Each row was made from one walk, in order. Every step used is in the known rows, and no mark comes twice. Write each row's walk.
Known rows:
navu -> dalefuz -> gitaz: [ -7  -5  -6  -1  17  17 -19 -52 -13 -24 -48 -15 -29 -25 -12   7  -7  19
 -14   8  28 -12  19 -12 -30 -50  10 -11 -11  -3 -12  -4 -11 -27  -2  28
  -1]
dalefuz -> feduk -> vokovot: [ -6 -13 -26 -16   4  12 -26 -15   5  10 -16 -14 -22 -17  -1   3  -6  26
  -8  -3  18 -11  -1 -17 -21 -57  15   4 -10  -2   8   9   0 -30   2  33
  -5]
noni -> mitor -> vokovot -> feduk -> dalefuz: [-33 -22  17   7 -15   7 -28  -8 -16   1  -1 -19 -18   8 -35   8 -23  24
  -5  -4   9  -9   0  -2   3 -13  20 -17 -23  -3   3  15  -8 -40  -6  18
  -5]
gitaz -> dalefuz: [  0  -7 -12  10  19  24 -38 -68 -11  -2 -12 -30 -34 -17  -7   6 -12  16
  -8   5  20 -17   7  -5 -15 -48  15  -6  14   3  10   9   3 -27 -21  30
  -6]
feduk -> vokovot -> paneda -> noni -> mitor: [-10  -3 -31  -5 -21  17 -38  -8  -4  -6 -29  -2 -28 -34   0   5 -26  14
  -5  -9   9  -6  -3 -16  -5   0  14  10 -10   7  -4   4  -3 -31 -24  33
   5]
noni -> paneda -> vokovot -> mitor: [-45  -6 -23  20 -15  -9   0  -5 -26 -17   2  -9  -3 -23 -17   8  -9   7
  -9  14  17 -17  -1 -10 -16 -28   4  13  14  -6 -16   7  -4 -29 -37  43
  23]
vokovot -> feduk -> dalefuz -> gitaz: [-37 -18  -5  -8  14   8 -19  10   8  -3 -16 -24 -15   0  -8   8   9  30
  -3  11  20 -10  15 -10  -8 -50  12 -15 -36   5 -14   8 -16 -40  -6  12
  -1]
feduk -> noni -> paneda: [-23  -6  -8   2  -1  11 -35 -14 -25 -12 -12  -8  -6 -16  -2  11 -21  10
  -9   3   4 -13   6 -17 -16 -20  19   4  17   7 -12   3   1 -32 -28  40
  11]
feduk -> vokovot -> mitor -> noni: [-18   3 -20  -3  13  -5 -13 -14 -29  -2 -11 -15 -18 -19 -17   3 -19  20
 -15   2  23 -16   0  -9  -2 -47   4   7  -1 -10   4   1 -12 -34 -27  26
   5]
feduk -> noni: [ -8  -1 -12   0  13   4 -37 -21  -6 -10 -25 -18 -18 -19  -4   7 -19  16
  -8   3  10 -13   8  -8   0 -24  19   0  24   2   0   4  -5 -32  -7  37
  -2]
gitaz -> dalefuz -> feduk -> noni -> paneda -> vokovot: [ -3   9 -20  23  -1  20 -53 -47 -11 -16 -18  -2 -24 -18  23  13   0  -6
   1  -6   5 -21  -7 -16 -14  -8  14  28  15   5   0  15  14 -26 -20  44
   9]
navu -> dalefuz: [-22  -6  -7  -5   8  17 -19 -41 -19 -23 -23 -23 -29 -18 -19   2 -19  21
 -11   4  24 -11  10  -7 -27 -52  15 -13  12  -2  -4  -4  -8 -22  -3  34
  -2]
navu -> dalefuz -> feduk -> vokovot -> paneda: [ 11 -11 -31 -12  -4  21 -25  -1 -13 -21 -39  -7 -27 -24  -1   0   8  15
 -11  -8  22 -10   1 -26 -22 -42   8   0  -8   2  -7   0   5 -20   5  34
  -1]
vokovot -> mitor -> noni -> feduk: [  4  -8  -8  -1  12 -11 -28   4 -42 -21 -13 -21  -3 -15 -19   9  -7  35
 -15  10  25 -13   6  -9   8 -38  -8  18  20 -11  12   5  -3 -31 -28  28
  15]
gitaz -> dalefuz -> feduk -> noni -> mitor: [ 26   4  14  14  10  32 -64 -61  -9  -4 -47 -10 -34  -7   6  13 -14   5
  -6 -12  -1 -18   2 -19  -5 -13  22  36  13   7  18  15  10 -38 -15  38
  -4]
paneda -> noni -> mitor -> vokovot -> feduk: [-30 -15   3  -4 -23  14 -53 -30 -15 -15 -10 -17 -38 -16 -34   9 -32  18
  -1 -20   7  -8  -2  -2  -2  22  21 -14 -16   1   8  17 -12 -33   3  22
   0]
noni -> mitor: [ -9 -16  15   1  -3  14 -28 -31 -16  -2 -16 -16 -19 -10 -27   7 -29  20
 -11   8  10  -8   5  -7 -13 -38  17  10   9   4  11   6  -6 -32 -24  33
   3]
paneda -> vokovot -> mitor: [-30  -3 -23  19   2 -13  -4 -12 -10 -13  -5 -17 -11 -28 -18   5 -12  12
 -10  13  22 -18  -1  -4   0 -30   4  11  21 -11  -5   9  -8 -30 -19  39
  14]
dalefuz -> feduk: [  6 -20  -8  -7   9  11 -41 -14   4  -4 -21 -21 -20  -7   1   6  -1  31
  -7   2  18 -12   6  -2 -13 -53  13   8   7   0  11   7  -2 -32   1  32
  -5]
noni -> paneda -> vokovot -> feduk -> dalefuz: [-69 -14 -16   5 -19   1 -14  21  -8 -14  23 -18  -6   3  -9   6  -3  19
   4  11  13 -10  -8  -6 -16 -35  16  -8  -8   4 -20  11  -8 -33 -25  28
  15]
mitor -> vokovot: [ -3 -18 -12   6   5   4 -34 -41 -16  -5   2 -19 -26 -21 -27   7 -21  22
 -11   0  23 -13   8   8  -4 -25  12 -20   0  -8   7  11  -6 -24  -2  28
 -11]
noni -> paneda: [-25 -20  -9  -2  -3  11 -23 -16 -25  -7   2 -17  -8 -11 -13   8 -15  22
  -9  11  13 -10   6  -8 -26 -47  15  -3   8   3  -9   2  -5 -28 -33  35
   8]
feduk -> vokovot -> paneda -> noni: [-14  -4 -55  -9  -7  12 -37   2   1 -11 -19  -9 -29 -37  11   3  -7  22
  -2  -9  18  -7   0 -14  -8  -8  14  -7  -4   4  -9   3  -3 -26 -11  30
   0]
noni -> feduk: [-10 -19 -16  -8   5   2 -30  -8 -17 -10  -4 -27 -13 -21 -17   6  -8  34
 -11   7  22  -7   6 -14 -12 -42   2  -1  13  -3   8  10   3 -24 -13  36
   7]
feduk -> noni -> mitor -> golas: [ -8  10   9  15   6  10 -37 -43 -21  -1 -49 -17 -15 -11 -33   7 -26   0
  -1   8   0 -10   6 -10   8   0  28   9  25   0   6   7  -4 -37  -8  36
  -3]
feduk -> vokovot -> paneda: [ -1 -15 -42  -2   0  10 -18   0 -10  -3 -10 -11 -19 -28 -13   0  -1  19
 -12   4  21  -7   1 -15  -8 -35  10 -12  -3   5  -7   5   1 -23 -14  30
   2]
dalefuz -> feduk -> noni -> mitor -> vokovot -> paneda: [ 39 -15   6  18  -9  10 -66  -6 -17 -16 -45   5 -21 -15 -10  12  -2   4
  -8 -17   1 -13   1  -9  20  27  12  20   5   4   9  15   9 -31  -1  35
  -6]
navu -> dalefuz -> feduk -> noni -> paneda: [-17  -5  -1  -7  -4  21 -42 -20 -25 -31 -50  -5 -17 -11  15  10 -12   9
  -7  -7   6 -15   6 -23 -30 -28  14  13  14   2 -13  -1   3 -26  -5  44
   4]
noni -> mitor -> vokovot: [ -5 -18  11  14  -5  10 -33 -50 -25  -1 -12 -11 -25 -16 -38  10 -34  17
 -13   0  13 -10   4   3  -4 -12  19  -3  -4  -4  13  12  -2 -33 -12  30
  -6]
feduk -> vokovot: [-26  -8 -28 -11   6  10 -15 -33  -3  11  -3 -20 -23 -22 -19   2 -21  22
 -11   2  20  -8   1 -15 -21 -53  18 -13  -7  -2  -1   5  -4 -29 -11  31
  -1]

Which walk is each row?
[-24  -7  -5  -6   3   8 -40  -4  -7 -18 -19 -27 -18 -11 -29   4  -8  14
  -7 -10   7 -10   3 -14  -3 -15  20 -15  10   7  -6  11  -6 -35   2  28
   5]
vokovot -> feduk -> noni
[ 19  -7  14  13  -3  10 -55 -33 -13  -5 -40   0 -24 -10 -16  14 -24   9
 -10 -14   0 -13   1  -5   7  11  18  19   4  -4  18  15   4 -37   6  36
  -9]
dalefuz -> feduk -> noni -> mitor -> vokovot
[ 16  -9  -7   2  18  26 -53 -57  -4  -5 -16 -24 -37  -9  11   8   4  19
  -3  -3  19 -20   3  -9 -13 -50  15  11   6   3  18  12   6 -27  -5  31
  -9]
gitaz -> dalefuz -> feduk
[ -3   2 -11  11  -8  15 -49 -19 -14 -15 -47 -15 -28 -27 -13   6 -10  11
   6   3   9  -9   5   2  14  19  20   6  14   7  -1   4  -4 -29 -11  29
  -3]
vokovot -> paneda -> noni -> mitor -> golas
[-18 -11  -6   2   0   3 -44 -21 -15 -18 -10 -23 -23 -17 -39   7 -17   9
  -7 -17  10 -11   3  -4   5   7  19 -26  -1  -1  -1  18  -4 -33  13  24
  -2]
mitor -> vokovot -> feduk -> noni
[-42 -13 -17   2  -6   2 -23  -6  -5 -17  14 -31 -21 -15 -38   2   0  15
  -1   3  20 -10  -5   0 -12 -30  14 -15   1   3  -5  14  -8 -30  -2  28
  14]
paneda -> vokovot -> feduk
[-50  -7   3  -2 -21   9 -50 -10  -7  -8 -14 -15 -28  -3 -10  10 -31  25
   6 -12   9 -10   1   2   6   9  21 -10 -21  -2   2  13 -17 -39  -1  19
  -8]
paneda -> noni -> mitor -> vokovot -> feduk -> dalefuz
[-22 -20  17   9  -5   8 -26 -20 -10   1 -20  -6 -24   1 -27  12 -10  20
  -7   2  13  -9  12  -6  -1 -11  17 -14 -46  -1  -5  15 -14 -41  -2  12
  -4]
noni -> mitor -> vokovot -> feduk -> dalefuz -> gitaz
[-36  14   6  19  -9   4 -33 -23 -18 -13 -31 -23 -19 -16 -54   4 -15 -12
   5   0   2  -9  -5  -7  10  24  27   1  21   3  -2  18  -3 -37   1  32
  12]
paneda -> vokovot -> feduk -> noni -> mitor -> golas
[-23  -1 -22 -10   1   9  -5 -17 -18 -12 -37 -11 -24 -20  -3   0 -12  15
 -15  -6  22 -17   3 -36 -25 -48   8  10  -4 -12  -6  -1  -2 -31   6  39
   2]
navu -> dalefuz -> feduk -> vokovot -> mitor
[-12  -4 -23 -17   2  21 -19 -31  -6 -10 -34 -16 -32 -18   2   1 -12  21
 -10  -9  21 -11   0 -24 -35 -58  14  -1 -11  -4   0   1  -1 -24  11  35
  -6]
navu -> dalefuz -> feduk -> vokovot
[-45 -21  -7  -9   3   5 -25  19   0  -5   6 -33 -13  10 -13   3  -5  35
  -1   6  17 -11   4  -5  -4 -50  18 -17  -7   3  -7   5 -13 -38  -9  19
  -1]
vokovot -> feduk -> dalefuz
[  1   3  -5 -10  10  17 -45 -22  -9 -26 -54 -11 -28 -15   9   6 -11  13
  -9  -9  11 -16   7 -16 -16 -33  16  14  18  -1   0   0   1 -28  10  40
  -6]
navu -> dalefuz -> feduk -> noni
[-10  -4 -24 -19   8   2 -33 -13 -28  -6   3 -17 -15 -21 -16   5 -18  32
 -12   1  27  -4  -2 -14  -9 -47   1   1  -2  -6  14   9   0 -24 -19  26
   8]
mitor -> noni -> feduk -> vokovot
[ -4  -7 -10  -7  21  -1 -38   6 -17 -10 -27  -9  -7  -5  16  15   3  44
  -6  19  28  -9  17  -2   5 -49  -7   9 -18  -4   6   1 -10 -34 -21  14
   5]
mitor -> noni -> feduk -> dalefuz -> gitaz
[-28 -21  -6   1   8   2 -25  -9   2  -6 -14 -17 -20  -4 -17   9   5  27
  -4   4  23 -11  14   1   0 -20  11 -32 -45  -5 -11  12 -15 -38   7  11
  -8]
mitor -> vokovot -> feduk -> dalefuz -> gitaz
[-23 -15 -18  -6   7  -1 -24  14  -6  -5   3 -23  -4  -4   9   7  -8  45
  -6  17  22  -9   8 -13  -2 -46   3   0   4  -5   5   7  -3 -30 -16  30
   3]
noni -> feduk -> dalefuz
[-21   4  21   4   0  13 -36 -25 -24  -7 -40 -29 -15  -7 -56   4 -15   0
   0  -2  -2  -8   1 -16   5  13  31  -4  14   7   0  16  -3 -39   3  25
   4]
vokovot -> feduk -> noni -> mitor -> golas
[  9 -14 -40   2 -12   1 -55   2 -21 -31 -11 -10 -22 -41   1   9  -2  31
  -4 -11  24  -8   6  -4  11  26  -8 -12   2  -3   4  15   3 -16   2  30
   1]
mitor -> vokovot -> paneda -> noni -> feduk
[ -2 -13  -1  -9   8  18 -36 -26  -9 -23 -35 -21 -31 -11   1   4  -7  25
  -8  -3  20 -14   7 -11 -26 -54  14   5   7  -1   4   1  -3 -24   9  36
  -6]
navu -> dalefuz -> feduk
[  1 -19 -44  -9  -5   6 -19  17 -21  -7  -2 -14 -10 -34 -13   1   7  27
 -13   2  22  -4   1 -31  -7 -26  -3  -6  -3   1  -2  12  10 -20 -13  33
  12]
noni -> feduk -> vokovot -> paneda
[ 16   2 -54  -3   1  31 -61 -32   8  -9 -33  -8 -48 -32  33   6   8  17
   2 -19  18 -16  -3 -17  -8 -10  10  13 -11   6   2  12   8 -24  -3  30
  -9]
gitaz -> dalefuz -> feduk -> vokovot -> paneda -> noni
[-21 -13 -12  -3  20   5 -19 -13   8   2 -26 -11 -17 -10  15  10  -2  31
  -6  23  22 -14  19  -3  -7 -54  11  -5 -20  -2  -6  -1 -15 -40 -13  21
  -6]
feduk -> dalefuz -> gitaz
[  5  -8 -40   9  -6   6 -57 -20  -8 -24 -15  -9 -31 -35   2   8 -10  21
  -1 -11  20 -12   7   9  12  14   7 -16   0   0  -3   8  -5 -20   3  29
 -11]
mitor -> vokovot -> paneda -> noni
[-13   1 -17  12   6 -20 -23   7 -36 -28   2 -12  -5 -24 -19   9  -6  24
 -12   8  27 -14  -3  -4  11 -24 -13  24  24 -12  11  13  -3 -25 -23  30
  22]
paneda -> vokovot -> mitor -> noni -> feduk
[-13 -13   0  -2   3  11 -47 -17 -35 -14   3 -14 -12  -3 -13  12 -15  25
  -8   9  17 -10   2   8 -15 -48   9   2   7   5   4  -2  -7 -27 -40  25
   9]
mitor -> noni -> paneda
[-43   4 -20  31  -8 -10   1 -16 -35 -13  -7 -14   2 -26 -30   6  -3  -5
   1  21  18 -19   2 -10  -6 -17   9   6  23 -10 -16  10  -3 -28 -23  38
  17]
noni -> paneda -> vokovot -> mitor -> golas
[  8  -8  -9  -6  12   8 -53  -6   5 -12 -34 -14 -18 -12  10   8  -3  17
  -7  -5   9 -14   5 -11  -2 -29  18  16  16   1   9   9   2 -34   5  39
  -4]
dalefuz -> feduk -> noni
[ 18 -13 -33  -9   1   3 -40  13 -33 -12  -6 -11 -11 -23 -11   4   5  31
 -14  -1  23  -4  -2 -13   2 -32  -6   0  -4   1   7   7   5 -21 -20  23
  12]
mitor -> noni -> feduk -> vokovot -> paneda
[ -6 -12  -6  -4   0  12 -52   0 -14 -14 -28  -4 -10  -8  13  12  -5  15
  -7  -3   1 -14   2 -17 -17 -21  18  18  13   5  -5   8   4 -34 -16  42
   4]
dalefuz -> feduk -> noni -> paneda
[-32  12 -22  28   8 -13  -3 -24 -20  -9 -17 -23 -10 -27 -33   2  -5   3
   0  21  23 -20   2  -3  11 -14  10   5  28 -15  -4  12  -7 -30  -4  36
   7]
paneda -> vokovot -> mitor -> golas
[  8  -3 -29  -5  15  30 -35 -61  -2   6 -15 -17 -37 -15   8   5  -4  16
  -7  -7  20 -17  -3 -22 -21 -52  15   9 -11   0  12  13   8 -27  -6  30
  -9]
gitaz -> dalefuz -> feduk -> vokovot
[-27  -5 -31  -1   4  -1   4 -16 -15   5  -8 -17 -14 -27 -19   2 -22  16
 -17   5  21 -15   6 -25 -14 -43  10   0  -3 -11  -7   5  -8 -35 -18  36
   6]
feduk -> vokovot -> mitor
[  3  -1 -26   8  12  18 -19 -44 -10   6 -22 -17 -27 -21   4   4  -2  11
 -11  -4  20 -22   0 -33 -13 -46   7  21  -7  -8   6  14   6 -34 -11  33
  -2]
gitaz -> dalefuz -> feduk -> vokovot -> mitor
[-41 -14  -4  -5 -10  12 -38   6 -25 -18  -9 -20  -8  -8 -27   8 -11  11
  -6  -4   1  -9   0 -21 -14 -15  20 -10   6  11 -17   9  -2 -35 -18  32
  15]
vokovot -> feduk -> noni -> paneda
[-17  -8 -32 -17  -1   5 -45  -9  -7 -20 -14 -22 -20 -29  11   8 -19  38
  -2  -4  20  -8   7 -12 -11 -16   3   2  11  -3   6  10  -4 -26  -5  35
   6]
paneda -> noni -> feduk
[-34   8 -21  13   6 -24 -17  25 -26 -17   2  -9   0  -8   7   9  -6  31
  -4  16  27 -16  -2   1  21 -35 -12  27  15 -17   5   7  -7 -30 -28  28
  16]
paneda -> vokovot -> mitor -> noni -> feduk -> dalefuz
